Each row comes from the steps of one path. Every step used is in the known rows, and no mark comes twice. Write the path behind each row, first mark first.
Known rows
y -> f -> c: +2.21 -1.65 +1.79 -2.42 +0.98 +2.06 +0.33 +0.62 -2.09 +1.61 +3.50 -6.18
 -0.28 -2.97 +2.03 +0.92 -5.33 +1.84 -2.50 -0.22
c -> f -> p -> u: +0.31 +2.42 +2.82 +0.42 +1.39 +1.69 +1.38 -3.92 +0.06 -0.45 +4.35 +7.70
 +3.34 +0.57 -1.56 -2.42 -2.16 +0.31 +1.24 +1.30
y -> f -> g -> p -> u -> j: +0.78 -0.72 -1.13 +0.17 -4.61 -0.51 -0.24 +0.75 -3.09 +1.05 -3.30 -2.91
 +0.37 -1.57 -3.08 +0.15 -2.47 -1.42 -3.11 +0.98
c -> f -> p -> u -> j: +0.63 +3.30 +2.49 +0.62 +0.22 +0.76 +0.73 -3.11 +0.43 +0.24 +3.37 +7.18
 +2.03 +1.12 -1.99 -3.23 -1.76 -0.19 +1.34 +1.17
u -> p -> f: -1.20 +1.19 +0.14 -0.92 +3.42 -2.86 +2.92 +1.32 +3.80 -1.50 +3.95 -4.24
 -5.50 +1.49 +1.40 -0.70 -2.86 -1.51 -2.64 -1.62
p -> f -> j: -5.39 -1.20 +0.73 +2.15 +1.98 -0.02 +3.18 -1.95 -0.42 -5.03 +1.11 -1.43
 -4.97 -0.55 -1.51 -0.16 +1.39 +1.16 +1.53 +0.02
g -> y -> f -> p -> u: +2.29 -3.00 -0.55 -0.47 -2.57 +3.99 +0.85 +0.23 -2.28 +5.36 -7.66 +6.47
 -2.04 +0.37 -1.89 +5.86 -5.70 -0.62 -1.16 -2.50
j -> f -> c: -0.67 -0.40 -0.37 -5.78 +3.71 +1.75 -1.50 +2.01 +0.45 +0.08 +5.15 -3.89
 +2.01 -2.52 +6.07 +1.40 +3.31 +2.49 +0.90 +0.53
p -> u: +3.01 +0.48 +0.73 +1.15 +1.32 +0.30 -0.93 +1.72 -0.09 -3.03 -2.70 +4.26
 -2.51 +1.78 +1.73 +4.04 +0.42 +0.92 +2.95 -3.78
g -> p -> u: +3.32 +1.78 -1.15 +0.92 -2.00 -2.37 +1.45 -1.50 +1.73 +1.70 -0.90 +5.30
 +1.81 +2.65 -1.07 +2.23 -3.44 -2.20 +0.57 -0.65
g -> f -> c: +3.04 -1.03 +1.21 -2.22 -2.03 +0.29 -3.03 -0.98 +0.30 +3.09 +7.28 +0.34
 +1.72 -3.07 +3.62 +0.61 -2.16 +1.63 -0.96 +0.63
u -> f -> j: +1.07 +1.14 -1.09 +3.54 -2.88 -0.89 -1.43 -2.07 +1.64 +2.37 +3.43 -5.84
 +1.22 -0.38 -0.94 -3.78 +1.65 -1.62 -2.58 -0.97
c -> f: +0.75 +1.14 +3.37 +0.56 +4.56 +0.12 +1.94 +2.58 +0.02 +1.04 +5.31 +0.00
 +4.02 +0.04 +1.13 -3.81 -3.63 +2.15 -0.47 +0.67
g -> y -> f -> j: +1.17 -2.86 -0.22 +1.38 -1.86 +4.07 +1.11 +2.10 -2.04 +6.12 -7.41 +2.25
 -1.87 -0.51 -2.30 +3.68 -4.84 -0.04 -1.11 -1.68
u -> p -> f -> g: -2.32 +1.43 -0.35 -0.72 +3.01 -1.83 +1.37 -0.10 +3.49 -3.00 +2.56 -3.65
 -4.61 +0.52 +0.95 -1.35 +0.58 -2.32 -2.10 +0.01
c -> f -> g -> j: -1.27 +1.25 +1.95 +1.29 +1.67 +0.51 -0.25 -0.22 -1.04 +1.76 +0.63 +2.96
 +5.35 -0.97 -2.57 -5.55 +1.35 +1.83 +0.31 +4.21
f -> j: +0.83 +1.44 +1.30 +4.18 +0.02 +0.95 +0.01 -2.63 +2.49 -0.81 -0.49 -1.98
 +0.70 +1.10 -1.42 -2.46 +0.02 -1.61 +3.72 +1.81
p -> u -> j: +3.69 +2.42 +0.08 +1.56 -0.97 -1.59 -2.25 +3.39 +0.60 -1.63 -4.72 +3.19
 -5.23 +2.81 +0.91 +2.37 +1.28 -0.05 +3.07 -4.09
f -> g: +1.39 -0.16 +0.57 +1.08 +2.49 +0.76 -2.89 -0.14 +1.15 -3.38 -2.41 -3.06
 +3.09 +0.18 +2.50 -1.16 +3.08 -1.78 +2.32 +2.72
y -> f -> j: +0.28 -1.69 +1.06 +2.05 -2.62 +0.99 +1.88 +0.27 -2.44 +1.12 -0.39 -6.38
 -0.21 -1.68 -3.14 -1.00 -5.23 +0.21 -1.88 +0.42
j -> f: -0.69 -1.93 -0.87 -3.84 +2.39 -0.95 +0.20 +5.42 -0.29 -0.02 +1.89 -5.98
 +2.58 -0.50 +4.32 +1.31 +0.65 +1.82 -0.22 -0.57

Which path is each row?
+1.27 +1.81 -1.02 +3.22 -2.90 +0.60 -2.14 -1.66 -0.28 -1.28 -0.61 +3.20
 -2.70 +0.05 -1.33 +1.34 +4.32 -0.08 +0.28 -3.96 : p -> u -> f -> j
-1.07 -0.69 -1.48 -3.94 -0.84 +0.58 -0.32 -1.14 -0.25 -1.49 +1.06 +1.79
 +1.92 +0.05 +1.66 +2.69 +2.12 -0.02 +1.44 +0.01 : j -> f -> p -> u
+3.49 +2.49 +0.22 +0.74 -3.00 -0.43 -1.41 -5.35 +2.40 -1.38 -2.24 +5.85
 -1.49 +3.69 -0.97 +0.97 -1.18 -3.44 +3.69 -0.10 : f -> p -> u -> j
-0.25 -2.00 -1.80 -1.65 -2.25 -3.25 +0.37 +3.15 -0.77 +6.03 -3.98 -1.25
 +2.49 +0.97 -2.00 -0.75 -0.39 +2.98 +0.20 +1.71 : g -> j -> f
-5.43 -2.59 -0.56 +0.38 +1.36 -1.22 +1.20 -0.95 -1.93 -3.73 -2.93 -0.17
 -3.09 -0.80 -1.81 -0.05 +3.70 +1.89 +0.53 +1.81 : p -> f -> g -> j
+1.52 +1.17 -1.13 -1.95 -0.68 -3.74 -1.62 +7.04 +1.36 +1.98 -1.35 -6.99
 -1.66 +1.79 +2.87 -1.34 +0.47 -0.15 +0.38 -1.04 : u -> j -> f
-2.35 -2.33 -2.22 -3.66 +1.33 +2.40 -2.17 +3.88 -1.25 +0.45 -3.63 -1.08
 +2.66 -1.85 +3.01 +2.61 +5.54 +0.65 +0.43 +0.94 : j -> f -> g -> y
+1.52 +0.97 -1.39 +1.64 -1.73 +0.52 -3.55 -0.42 -0.92 -2.46 -1.51 +2.66
 -1.55 -0.41 +0.53 +1.97 +5.82 -0.21 -0.48 -3.53 : p -> u -> f -> g
-0.95 +0.75 +2.01 +0.78 +3.50 +3.46 -0.47 +1.03 -0.92 +1.50 -0.31 +4.85
 +4.14 -1.32 -0.21 -2.54 +1.22 +0.91 +0.25 +2.26 : c -> f -> g -> y
+2.56 +0.76 -0.94 +1.50 -1.40 -0.54 -1.98 +0.96 -0.53 -1.00 -0.18 +2.01
 -2.35 +0.55 +1.08 +2.58 +2.43 +0.58 -0.96 -5.21 : p -> u -> f
-0.55 -1.10 -2.26 -1.75 -4.45 -2.22 -0.01 -1.43 -0.78 +4.94 -4.59 +4.20
 +2.14 +1.35 -3.95 +0.19 +0.66 +1.70 +1.37 +2.08 : g -> j -> f -> p -> u
+2.16 -0.98 +0.29 -0.40 -4.74 +0.05 +0.84 -1.60 -2.46 +0.70 -1.56 -0.99
 -1.79 +0.10 -2.84 +1.39 -6.06 -1.10 -1.94 -0.87 : y -> f -> p -> u -> j
+2.89 +0.35 -1.07 +0.69 -2.89 -1.72 -1.21 -4.30 +2.20 +2.65 +4.68 -4.09
 +2.91 +1.10 +0.57 -2.52 -1.66 -2.95 -3.54 -0.62 : u -> f -> p
-2.27 -1.59 -1.52 -3.51 +1.79 +0.56 -2.00 +3.35 -0.81 -2.22 -0.05 -4.91
 +3.78 -1.84 +3.69 +0.47 +5.52 +0.71 +0.47 +1.80 : j -> f -> g
-2.56 +0.56 -1.17 +1.61 -1.58 -2.51 +4.32 -4.06 +1.44 +0.36 +1.73 +1.34
 +0.18 +1.04 -3.34 -0.65 -2.78 -2.06 -0.40 +2.07 : g -> p -> f -> j
-0.79 +2.24 +1.73 +0.84 +2.09 +0.56 +0.64 -1.24 +0.15 +0.75 +3.72 +2.74
 +6.78 -0.89 -1.21 -4.95 -0.03 -0.38 -0.57 +4.19 : c -> f -> g -> p
-5.07 -3.07 -0.44 -0.17 +3.21 +1.77 +0.98 +0.33 -1.81 -4.09 -3.80 +1.69
 -4.32 -1.12 +0.63 +2.89 +3.57 +0.98 +0.41 -0.20 : p -> f -> g -> y
-5.03 -2.35 +0.27 -0.01 +3.71 -0.12 +1.08 -0.18 -1.36 -6.78 -0.29 -2.32
 -3.28 -1.15 +1.17 +0.78 +3.61 +1.07 +0.48 +0.65 : p -> f -> g
-2.57 +2.28 +0.00 +0.80 +1.80 -1.73 +2.78 -1.29 +4.09 -1.80 +3.45 -3.03
 -5.80 +0.93 -1.01 -2.04 -0.94 -2.22 -1.37 -0.42 : u -> p -> f -> j
